Each row comes from the steps of one path. Every step used is in the known rows, and no mark comes twice. Write the path behind each row, first mark first.
In the rows, 128 means zero.
Known rows
u, b, s, e: [125 137 125 125 108 150  88 115 125 127 134 137  89 132 119 111 139 128
 168 169 131 105 134 141  59 116 128 208 124 132 115 116 102 205 115 167
 187]
x, z, b, u, k: [120 160 123 112 128  86 137 117 127 161 107 148 144 127  78 114 107 105
 125 130 216 118 145 133 174 142 130 152 109  86 127 161 121 123 110 105
  78]
b, u, k: [119 172 125 113  98 125 120 119  63 150 109 149 191 102  98 125 111 100
 138 140 126 106 142 131 152 127 121 150 106  84 112 164 134 174 120 123
  66]
r, u, k: [123 165 118 118  98 138 111 123  91 146  90 156 164  83 188 119 121 120
 122 159 108 110 137 151 145 116 127 158 113 105 119 146 133 132 133 125
 111]
s, x, u: [125 142 126 131 100 102 125 121 136 105  90 150 217 108 128 143  89 121
 129 144  99  97 117 143 166 118 120 158 138 121 142 116 130 109 109 136
 111]
r, u, w: [108 153 130 120  99 146 105 117 156 145  93 149 161  86 170 123 123 105
 124 170  98 113 128 147 163 119 140 152 122 120 127 132 137  86  95 114
 140]
z, r, u, w: [ 96 158 145 136 111 162 108 127 165 140  98 151 131  96 175 127 124 102
 147 164  97 122 126 144 154 117 170 126 121 117 130 135 139  65  84  85
 144]
r, u, b: [125 137 123 119 106 164 114 121 146 129  86 150 148 104 167 120 115 115
 113 175 106 114 136 140 153 114 133 196 121 123 131  93 115 152 104 164
 190]
x, u: [119 151 128 123 100 103 128 123 133 126 101 148 173  97 114 140  89 132
 131 150  95 111 133 147 167 121 118 166 140 125 138 100 124 102 131 149
  86]
s, c, u: [123 150 117 110 133 131  86 117 135 178 151 150 148 102  93  94 125 123
 129 160  95 129 113 137 170 114 139 160 125 127 148 107 125 115 139 161
 131]
g, z, x, u, b, s: [155 173 141 118 123 120 124 120 142 117  66 135 134 132 143 136  97 168
 126 135 156 137 138 151  96 120 134 160 108 151 114 111  96 180 109 126
 164]
u, b, s, r: [109 136 126 135 123 149  83 137 121 125 132 145 161 151  97 116 128 126
 159 174 140 134 120 133  97 123 132 179 115 135 136 118 103 190 116 144
 176]
g, z, r, u: [134 184 157 122 115 183 142 140 139 133  91 144 133  74 188 130 118 131
 150 150 108 137 126 154 148 133 159 127 115 137 126 115 122  63  90 115
 164]
z, r, u, k: [111 172 133 132 109 153 112 135  98 140  96 156 138  83 203 120 120 117
 138 160 112 120 133 153 133 117 155 135 112 102 121 154 138 117 117  94
 118]
g, z, r: [136 181 158 120 114 161 135 140 126 127 128 136 141 100 117 127 117 120
 156 158 127 139 127 154 145 121 150 112 125 146 128 114 123  76  95 114
 149]
c, z, b: [131 118 126 114 119 127 105 116 200 114 127 131 114 123  78 120 121 103
 127 176 119 151 143 143 152 129 142 142 144 133 159 141 123  71 110 153
  95]
x, z, b, s, c, u: [118 140 118 110 164  90  82 117 181 179 156 145 105 132  73  93 126 156
 155 146 200 153 121 141 135 146 147 172 117 129 149 129  98 110 144 139
 131]
x, z, r, u, k: [114 178 136 127 117 119 131 137 121 154  95 156 132  77 208 117 120 129
 138 162 181 119 135 156 148 126 154 134 103 107 131 136 129  96 100  77
 130]
s, c: [130 142 128 112 108 127  98 123 126 162 131 144 147 112  69 113 100 117
 135 162 102 128 110 136 180 106 121 145 138 132 144 104 128 104 115 160
 129]
c, s, x, u: [116 146 126 122 106 104 121 123 111  96  88 144 252  94 126 142 133 115
 125 143  99 109 114 158 178 116 130 160 129 125 142 124 124 145 126 136
 106]
g, z, c: [156 184 164 106 116 161 133 126 137 131 129 140 146  98  58 120 110 125
 163 150 119 134 131 170 163 110 139 110 126 150 128  93 127  82 100 158
 142]
x, u, b, s, r, z: [111 158 124 135 138 136 106 141 160 103  93 151 158 145 120 138 106 180
 146 167 196 136 117 138  91 135 135 177 107 144 142 112  93 161 130 139
 132]
s, x, z, b, u, w: [112 139 131 124 130  88 133 108 192 139 103 145 178 145  68 124 109  77
 123 134 212 104 121 120 197 136 147 132 119  97 138 159 131  85  58  86
 130]
u, b: [125 138 129 117 107 148 110 120 140 126 125 143 148 132  96 114 110 105
 120 180 128 115 137 139 156 107 122 173 137 131 135  89 115 157 111 162
 167]
g, z: [150 172 144 109  99 144 133 127 118 134 123 135 165  98 105 126 114 128
 135 155 124 130 131 152 160 119 121 139 127 151 129 111 121 108 105 143
 133]
u, k: [124 160 123 115  93 120 106 124  85 141 129 145 168 111 116 113 116 113
 127 163 129 113 139 152 144 109 117 139 125 114 121 148 134 147 126 126
  88]
c, z: [137 137 130 112  95 124 103 120 158 119 118 133 154  88 101 125 122 108
 137 179  95 138 140 146 139 120 131 144 135 135 152 122 132 104 111 155
  92]
r, z, x, u: [152 171 138 130 112 116 133 121 173 125  92 143 138 118 162 137  85 147
 106 149 168 129 132 139 144 112 143 135 126 129 138 109 130  63 116 116
  94]
s, r, u, k: [113 162 119 134 109 140 105 139  88 151  87 161 173  95 184 114 131 114
 123 165 107 118 115 139 140 117 136 146 105 105 132 157 132 131 117 106
 127]
x, z, b: [123 131 130 120 122  95 126 122 182 145 137 140 121 133  79 113 108 113
 123 160 194 134 139 144 181 127 131 150 140 126 151 106 114  64 105 133
 134]
r, z, b: [133 141 132 122 128 155 116 125 194 123 144 139 110 149  93 120 108 130
 128 166 190 140 134 139 160 129 137 143 141 130 144 130 121  56 113 141
 112]
r, u: [123 148 129 124  94 148 113 126 125 143  93 151 164  78 179 125 113 117
 135 157  86 117 132 142 154 120 133 179 129 116 135 109 130 100 112 149
 145]
r, z, c: [146 176 156 115 113 162 117 123 170 120 143 145 135 120  74 121 104 138
 166 168 165 131 131 162 149 110 145 119 130 136 141  99 135  80 110 159
 117]
z, b, s: [115 123 130 125 117 126  88 122 157 129 151 135 130 148  85 122 115 130
 166 147 142 143 141 143 107 133 131 171 137 123 127 146 110 110 127 144
 120]
c, u, b, s, x: [121 136 117 126 137 137  74 112 133 111 137 146 192 141 136 107 142 125
 151 162 142 107 125 139  95 125 144 194 114 125 129 131 109 221 130 151
 176]
s, x: [130 136 133 128  94 125 108 122 124 111 130 144 206 115 113 124 110  95
 135 158 108 101 119 137 161 109 126 145 139 121 138 121 137 121  94 134
 141]

Which path is each row?
[114 148 142 132 118 185 115 133 156 125  92 150 125 106 179 119 116 109
 134 176 108 122 131 141 144 116 163 166 119 120 132  98 117 128 100 137
 200] | z, r, u, b
[123 134 131 128  96 120  86 123 109 106 136 141 213 128 125 131 115 124
 178 146 123 115 121 139  98 125 126 168 128 124 127 142 125 149 108 131
 131] | b, s, x
[132 158 140 114 146 166  98 110 161 140 147 154 133 122  65  91 128 109
 141 176 118 118 139 158 155 106 157 170 123 128 138  80 119 162 139 185
 173] | z, c, u, b
[121 150 117 113 172 144  74 121 190 158 161 142  90 150  86 100 127 173
 155 148 199 162 118 136 118 147 153 166 116 136 141 150 103  98 152 148
 112] | r, z, b, s, c, u
[119 154 130 135 129 166  87 142 153 113 131 142 143 157 113 121 123 155
 154 180 203 142 117 132  86 127 139 163 108 143 139 121 102 163 111 138
 162] | u, b, s, r, z
[108 122 122 132 124  95 104 119 167  95 106 146 179 141 108 144  96 147
 156 126 137 121 123 146 122 139 133 176 137 119 133 152 111 110 128 133
 102] | z, b, s, x, u
[114 150 119 114 126 128 121 116 113 148 115 148 149 136  76 119 110  96
 127 130 149 117 145 127 165 134 129 152 116  83 115 180 128 142 123 126
  71] | z, b, u, k
[137 163 143 107 127 153 150 123 150 142 108 135 143 124  62 128 108 109
 135 120 142 136 137 130 178 146 135 151 119 118 119 151 113  85  93 143
 119] | g, z, b, u
[143 170 141 146 123 122 127 136 172 131  90 150 149 136 163 132  95 142
 110 151 158 133 111 130 143 115 152 125 116 129 153 119 124  70 111 102
 105] | s, r, z, x, u
[128 161 134 136 114 154 112 144 146 133 140 145 161 124 112 118 120 128
 136 171 169 135 110 132 143 120 139 131 123 135 153 118 127  74 104 129
 120] | s, r, z
[130 144 111  99 147 116 103 111 149 153  90 141 117 121  40 112 110 108
 123 151 139 150 127 126 171 140 138 129 108  97 140 190 125 136 117 137
  61] | s, c, z, b, u, k
[121 140 131 120  96 136 103 123  97 107 121 137 245 101 108 126 154  88
 137 155 108 115 114 149 164 109 134 150 130 127 141 135 134 155 104 139
 135] | c, s, x
[127 143 115 109 147 148  88 114 147 165 137 151 129 130  81  88 124 119
 110 178 115 124 116 137 171 113 138 178 122 133 146  88 108 180 137 174
 186] | s, c, u, b
[161 165 146 128 102 146 114 122 160 139 133 140 128 133 152 121 108 119
 120 162 172 134 134 138 137 105 147 127 128 130 135 121 136  76  95 112
 125] | r, z, x
[134 156 127 103 169 141  90 121 161 161 147 137 102 131  74 101 131 162
 156 133 153 166 115 149 123 149 145 153 112 150 131 148  94 113 142 150
 140] | g, z, b, s, c, u
[115 132 129 120 124  88 100 124 171 140 146 136 119 136  85 121 113 145
 162 146 209 144 142 148 119 139 131 163 131 127 139 128 106  96 118 127
 119] | x, z, b, s
[106 144 130 138 109 148  89 141 113 140 108 151 177  96 176 125 131 137
 172 148  94 138 116 132  94 134 142 177 106 120 134 139 114 122 115 131
 145] | b, s, r, u
[148 209 144 100 141 154 119 117 107 151 142 152 150  89  95  96 139 137
 154 153 142 126 136 181 145 118 147 114  99 134 116 139 127 140 143 137
 112] | g, z, c, u, k
[138 145 131 124  96  86 124 123 140 129 122 145 199 109 117 122 107 108
 134 157 178 100 117 142 170 116 125 145 130 128 149 104 131 103  83 120
 151] | s, x, z
[132 182 146 134 159 172 103 134 174 145 158 157 145 116  90  96 143 133
 160 171 156 137 111 148 140 118 173 124 107 132 159 110 128  88 135 147
 133] | s, r, z, c, u
[166 141 132 114 112 111  88 113 172 151 105 133 113 111  97 108 104 107
 112 173  93 156 118 128 150  98 152 111 129 137 157 126 136  92  87 138
 127] | s, c, z, x
[170 175 154 117 101 135 130 122 124 145 115 132 143 111 132 120 113 114
 115 149 126 135 131 148 154 109 138 117 125 143 127 122 130  94  85 118
 152] | g, z, x
[128 146 144 126 106 140 107 130 166 112 123 134 129  90 115 127 125 103
 153 180  95 145 137 147 130 120 161 116 133 132 154 130 134  82 101 127
 100] | c, z, r
[139 167 155 112 111 107 126 121 158 147 139 147 145  99  57 113 103 121
 161 161 165 122 135 161 170 109 141 124 132 132 145  71 130  83 103 147
 136] | x, z, c
[127 150 138 128 140 148 107 142 143 129 131 136 136 148  76 120 132 140
 165 138 159 163 117 143 108 147 138 140 118 148 134 158 102  85 106 120
 150] | g, z, b, s, r
[130 173 154 133 129 161  88 139 149 120 150 148 147 134  76 119 120 161
 202 162 180 149 114 155  87 124 156 122 108 138 139 128 119  91 115 137
 116] | b, s, r, z, c
[124 150 142 126 112 160 112 131 170 118  91 142 130  65 191 129 128 112
 149 177  77 146 135 144 127 127 175 138 119 123 149 133 134  69  96 123
 122] | c, z, r, u
[118 137 130 115 132 103 135 118 145 125 104 138 223 123  71 125 147  85
 129 122 194 121 122 131 196 141 146 165 116 102 143 158 119 136  91 119
 129] | c, s, x, z, b, u
[123 138 120 112 122 154  82 122 140 148  89 150 131 124 141 114 106 152
 149 157 118 140 116 134 118 125 134 192 110 133 125 107 101 179 114 167
 195] | r, u, b, s, c
[118 164 147 128 109 130 134 137 155 150  97 151 132  76 193 123 113 123
 145 162 156 125 130 147 158 128 161 147 116 117 147  94 125  60  89 103
 159] | x, z, r, u
[118 152 117 113 134 124  64 119 118 169 158 146 148 109  96  99 129 150
 165 150 111 137 118 141 113 131 138 168 115 129 135 131 111 149 155 155
 123] | b, s, c, u
[132 193 138 108 142  99 108 114 128 169 146 158 145  90  96  90 135 129
 144 166 191 114 142 171 150 114 149 133 105 114 137 115 131 132 142 124
  98] | x, z, c, u, k
[134 172 140 145 127 113 103 139 152 126  98 147 150 136 165 138 101 169
 142 144 176 145 115 131  80 126 153 140 106 133 139 138 114 100 122  95
  89] | b, s, r, z, x, u
[119 160 150 130 113 112 127 137 144 145 140 142 137 100 121 119 109 114
 151 167 175 128 132 147 161 119 150 128 129 127 146  88 126  68  94 103
 135] | x, z, r
[160 148 128 114 117  86 104 112 181 143  67 139 121  98 112 128  83 136
 104 157  85 148 117 138 159 109 147 122 127 137 160 113 128  82 109 131
  95] | s, c, z, x, u
[144 164 134 129 126 123 107 120 174 106  89 141 124 153 161 135  91 175
 129 154 200 138 138 143  88 120 142 168 111 139 124 111 103 165 120 125
 131] | r, z, x, u, b, s
[144 153 137 130  97  98 125 118 143 139  92 147 154 109 148 132  86 121
 112 143  93 120 135 141 155 107 134 147 134 120 136 108 129  95 120 121
 110] | z, x, u
[141 151 141 110 124 147 133 126 164 132 130 133 117 130  73 122 112 121
 129 148 146 142 134 151 172 131 129 138 138 147 132 129 114  70 106 144
 145] | g, z, b
